What can hang from each mark
k_321: k_34 k_922
k_77: k_54
k_54: k_77 k_227
k_227: k_54 k_901
k_901: k_143 k_227 k_922
k_34: k_321
k_922: k_321 k_901

Each row was made from one small tree. The marks that hang from a mark follow it in brackets, in the order of their numbers. Every link used is in the known rows. Write each row's tree.
Known rows
k_227[k_54[k_77] k_901[k_143 k_922]]: [-1.06 -0.10 -0.33 -0.12 -0.70 -1.02 -0.83  2.25 -2.16 -0.84 -1.67  2.32
 -0.12 -0.71 -0.04  0.83  1.45  1.17  1.40 -1.49  0.39]
k_34[k_321[k_922]]: [ 1.09  2.22 -3.07  0.13 -1.54 -0.49 -1.10  1.56  1.83 -0.67  1.44  1.94
  2.14 -1.16 -0.53 -1.01 -0.09 -2.34  0.30  0.72 -1.07]
k_321[k_34 k_922[k_901[k_143 k_227]]]: [ 0.21  0.85  0.23  1.18 -0.62  0.26  3.23 -0.50 -0.47  4.94 -0.64 -2.61
 -0.69  1.11 -1.78 -0.43  0.69  1.94 -1.58  1.72  2.23]
k_321[k_34]: [-1.93  0.33 -0.49  0.83 -0.71  0.55  0.69 -0.58  3.78  0.94  2.95 -0.76
  2.99  0.07 -1.85 -0.34 -0.30 -1.28  0.12  2.77 -1.83]
k_922[k_321 k_901[k_143 k_227[k_54]]]: [ 1.20 -1.04  0.87 -1.24  2.71  1.27 -1.03 -2.29 -2.00  1.88 -0.02 -2.17
 -2.05 -0.94  2.54 -0.12 -0.64  1.30 -1.68  0.20  2.02]
k_54[k_77 k_227[k_901]]: [-1.18 -0.77  0.69 -0.78 -0.73 -0.52  0.45  1.07  1.29 -4.57 -0.58  1.04
  1.13  2.97 -1.18  0.40  1.28 -1.99  1.19  0.07 -1.20]
k_77[k_54]: [-1.53  0.27  0.22  0.21 -1.24  0.09 -0.68 -0.41  1.86 -0.52  1.84  1.30
  1.65 -2.18 -2.06  0.30 -0.01 -1.78  0.46 -0.29 -2.30]
k_54[k_77 k_227[k_901[k_143]]]: [-2.01 -1.88  1.51 -1.30 -1.43 -1.25  1.41  1.67 -1.10 -2.03 -1.06 -0.12
  1.32  2.81 -0.07  0.49  0.93 -0.36  1.02  0.09  1.11]
k_54[k_77 k_227]: [-2.28  0.16  0.78 -0.76 -1.26  0.41  0.83  0.39  2.44 -4.02  0.83  1.87
  2.11  2.78 -1.04  0.04  0.92 -0.94  0.69  0.47 -1.27]
k_34[k_321[k_922[k_901[k_143]]]]: [ 1.54  0.85 -1.65 -1.07 -1.28 -1.29 -0.06  1.39 -1.97  2.43 -0.55 -1.64
  1.52 -1.26  0.70 -1.62 -0.51  0.35 -0.33  2.02  3.14]
k_922[k_901[k_143 k_227]]: [ 0.29 -1.18  2.13 -0.10  0.66 -0.93  0.67 -1.12 -1.60  2.47  1.24 -2.16
  0.01 -0.11  0.66  1.08  0.34  0.83 -1.71  0.93  1.53]
k_77[k_54[k_227[k_901[k_143 k_922]]]]: [-0.53  0.21  0.90 -0.31 -2.78 -2.21 -0.11  1.67 -1.81 -1.11 -2.24  1.42
 -1.05 -0.76 -3.07  0.80  0.22  0.22  1.76 -3.64 -0.53]
k_922[k_901[k_143 k_227[k_54]]]: [-0.64 -1.27  2.02 -0.83  1.08 -0.31 -0.96 -1.56 -2.19  2.36  0.87 -1.41
 -1.04 -1.14  0.20  0.99  0.93  1.57 -1.63  0.16  2.01]
k_227[k_901[k_143]]: [-0.82 -2.08  0.81 -0.24 -0.61 -1.85  0.17  1.59 -0.91  1.39  0.60 -1.43
  1.89 -1.27  0.42  1.07  0.14 -0.91  0.60  0.52  0.46]
k_901[k_143 k_227 k_922[k_321]]: [ 2.27  0.63 -0.07  1.54  0.28  0.45 -0.31 -0.63 -0.04  0.84  0.73  0.88
 -1.46 -0.81  1.91  0.91 -1.51  0.34 -1.34 -1.89 -1.32]
k_54[k_77 k_227[k_901[k_922]]]: [ 0.13  1.17 -0.23  0.43 -1.26 -1.09  0.12  1.72  0.79 -5.01 -1.84  2.93
 -0.14  2.09 -1.75  0.36  1.33 -0.74  1.80 -1.78 -1.94]
k_77[k_54[k_227[k_901]]]: [-1.12 -0.51  0.88 -0.94 -1.35 -1.10 -0.73  0.33  0.68 -3.05 -0.59  0.89
 -0.16 -0.10 -3.03  0.28  0.53 -2.46  1.67 -1.71 -1.92]
k_922[k_321 k_901[k_143 k_227]]: [ 2.41 -0.98  1.13 -0.35  2.41  0.95  0.35 -2.08 -1.32  1.94  0.38 -3.13
 -1.19 -0.07  3.01 -0.19 -1.39  0.49 -2.15  1.02  1.55]
k_227[k_54[k_77] k_901[k_143]]: [-2.47 -2.18  0.49 -1.16 -0.07 -0.59 -0.51  1.66 -1.85 -0.38 -0.49  0.42
  1.15 -0.13  0.81  0.63  1.58  0.07  0.97  0.07  1.38]
k_54[k_227]: [-1.82 -0.16  0.87 -0.57 -1.42 -0.48  0.23  0.27  2.63 -2.37  1.63  0.90
  1.55  0.54 -1.62  0.61  0.28 -1.21  0.43 -0.02 -1.89]

Write each row's tree
[ 1.46  1.24 -0.54  2.04  0.07  1.32  0.91 -1.51  0.98  2.21  1.19 -0.29
 -0.89  0.53  0.67 -0.22 -1.94  0.69 -1.41 -0.23 -1.20] : k_901[k_143 k_227 k_922[k_321[k_34]]]
[-1.22  0.76  0.51  1.04 -0.82  0.08 -0.77  0.11 -1.19 -0.34  0.29  3.68
 -0.96  0.12 -0.27  1.68  1.58  1.58 -0.81 -2.20 -0.42] : k_901[k_143 k_227[k_54[k_77]] k_922]
[ 2.48 -0.06 -1.19  0.45  0.45 -0.65 -0.58  1.58 -1.02  0.54 -1.28 -0.45
 -0.55 -1.60  2.14 -0.05 -1.60 -0.22  1.08 -1.20 -0.21] : k_227[k_901[k_143 k_922[k_321]]]
[-0.59  0.85 -0.52  0.28 -1.30  0.07  3.40  0.54 -0.05  5.39 -1.18 -3.13
  1.19  0.11 -1.73 -1.28  0.15  2.31  0.02  3.06  2.87] : k_321[k_34 k_922[k_901[k_143]]]
[ 0.52  1.18 -1.58  1.06 -0.54  0.98  1.01 -0.30  1.39  2.41  0.69 -0.80
  0.92 -0.55  0.63 -1.11 -2.66  0.91  0.14  1.05 -0.34] : k_901[k_143 k_922[k_321[k_34]]]
[-1.61 -0.96 -0.43 -0.64  0.69 -0.01 -1.29  1.00  0.51 -3.04  0.00  1.70
  0.78 -0.20 -0.10  0.30  1.89 -1.61  1.12  0.09 -0.76] : k_227[k_54[k_77] k_901]
[ 2.20  1.36 -1.17 -0.19  0.20  0.74 -0.17  0.93  1.20 -5.59 -2.50  2.18
 -1.15  2.25  0.67 -0.99 -0.39 -1.15  1.69 -1.70 -1.69] : k_54[k_77 k_227[k_901[k_922[k_321]]]]
[ 1.56 -1.16  0.29 -1.48  1.54  0.70  0.55 -0.89 -0.90  2.28 -0.44 -3.69
  0.85 -1.19  3.22 -1.43 -2.15  1.13 -0.34  2.29  2.45] : k_922[k_321 k_901[k_143]]
[ 1.39 -0.36 -1.35 -0.55  1.03 -0.29 -1.84  1.40 -1.53  0.39 -1.82  0.39
 -1.48 -2.76  1.65 -0.07 -0.87  0.58  1.21 -1.86  0.25] : k_227[k_54 k_901[k_143 k_922[k_321]]]
[-0.56 -0.03  0.70 -0.14 -2.23 -1.81  1.06  2.32 -1.35 -2.71 -2.37  1.81
  0.08  2.24 -0.72  0.78  0.90  0.78  1.66 -1.74  0.20] : k_54[k_77 k_227[k_901[k_143 k_922]]]
[ 1.42 -0.62  0.71  0.37  1.96  1.75  1.42 -3.06 -0.23  3.13  1.02 -4.38
 -0.47  1.25  1.82 -1.42 -1.92  0.90 -1.95  2.74  1.70] : k_922[k_321[k_34] k_901[k_143 k_227]]
[ 2.28  1.09 -0.76 -0.02 -0.54 -1.09 -0.09  0.19 -2.30  2.10  0.10 -1.07
 -0.23 -0.04  0.54 -0.49  0.23 -0.02 -1.89  0.71  2.31] : k_34[k_321[k_922[k_901[k_143 k_227]]]]
[ 1.45  0.41 -1.22 -0.30  2.10  2.13  0.74 -2.40  2.25  1.24  0.75 -3.66
  1.13  0.17  1.02 -2.64 -2.11 -0.25 -0.11  4.14  0.45] : k_922[k_321[k_34] k_901]
[-0.22  1.66 -0.81  0.82  0.57  1.22  0.71 -1.27  1.29  2.31 -0.56 -0.46
 -2.11  0.11 -3.14 -0.83  1.77  0.88 -1.08  1.00  0.57] : k_321[k_34 k_922[k_901[k_227[k_54]]]]
[-0.08  1.61 -0.22  1.65  0.13 -0.21 -2.30 -0.63  1.16 -1.35  1.41  4.05
 -1.89 -1.91 -1.77  1.74  1.15 -0.38 -0.66 -2.68 -2.96] : k_901[k_227[k_54] k_922]
[-1.95 -1.73  1.99 -1.33 -1.98 -1.61  0.28  0.96 -1.57 -0.83 -1.01 -0.55
  0.12 -0.11 -2.18  0.53  0.17 -0.72  1.20 -1.88  0.35] : k_77[k_54[k_227[k_901[k_143]]]]
[-1.14 -0.96  1.81 -0.74  1.22  0.34 -0.13 -1.29 -2.45  0.70  0.19 -0.41
 -0.48  0.82  0.84  0.59  1.59  1.76 -1.46  0.58  2.29] : k_922[k_901[k_143 k_227[k_54[k_77]]]]
[-2.60 -1.07  1.52 -0.09 -0.18  0.54 -0.37 -0.56 -0.89 -0.11  1.61  1.80
  0.17  0.80  0.50  1.48  1.54  0.54 -1.38 -0.49  0.41] : k_901[k_143 k_227[k_54[k_77]]]
[-1.73 -0.02  0.50  0.50  0.58  1.28 -1.19 -1.08  1.35 -2.56  1.98  3.18
 -0.23  0.79 -0.43  1.11  1.94 -1.11 -0.97 -0.68 -1.88] : k_901[k_227[k_54[k_77]]]
[ 1.49  0.29 -1.75  1.10  0.14  0.04  0.74  0.60  0.20  1.85 -0.80 -1.61
  0.18 -0.52  0.90 -1.01 -1.99  0.22  1.03  0.64 -0.26] : k_227[k_901[k_143 k_922[k_321[k_34]]]]
[ 1.21  0.59 -0.42  0.59  1.03  0.94 -1.70 -0.92 -0.58  0.72  0.26  1.84
 -2.51 -1.72  1.42  0.71 -0.70  1.03 -1.02 -2.61 -0.78] : k_901[k_143 k_227[k_54] k_922[k_321]]
[ 1.54 -0.06 -0.08 -0.76  3.30  2.62 -1.21 -2.78  0.21 -2.27 -0.26  0.21
 -2.02  1.07  2.35 -1.12  0.55 -0.05 -1.43  0.72  0.44] : k_922[k_321 k_901[k_227[k_54[k_77]]]]
[ 1.24  1.34 -2.86  0.46  1.40  1.07 -1.70 -0.23  1.72 -0.70 -0.81  0.61
 -1.32 -1.35 -0.58 -1.50 -0.76 -0.79  1.38 -0.07 -1.66] : k_227[k_54 k_901[k_922[k_321[k_34]]]]
[-1.60 -2.15  1.71 -1.20 -1.43 -2.02  0.83  1.70 -0.92 -0.65 -0.21 -1.15
  1.01  0.69 -0.66  0.98  0.24 -0.60  0.90 -0.42  0.71] : k_54[k_227[k_901[k_143]]]
[ 1.36  2.31 -2.54  1.67  0.29  1.87  0.09 -0.86  3.59  0.13  1.07  0.46
  0.77 -0.55 -0.28 -1.49 -2.13 -0.38  0.56  1.12 -2.55] : k_901[k_922[k_321[k_34]]]
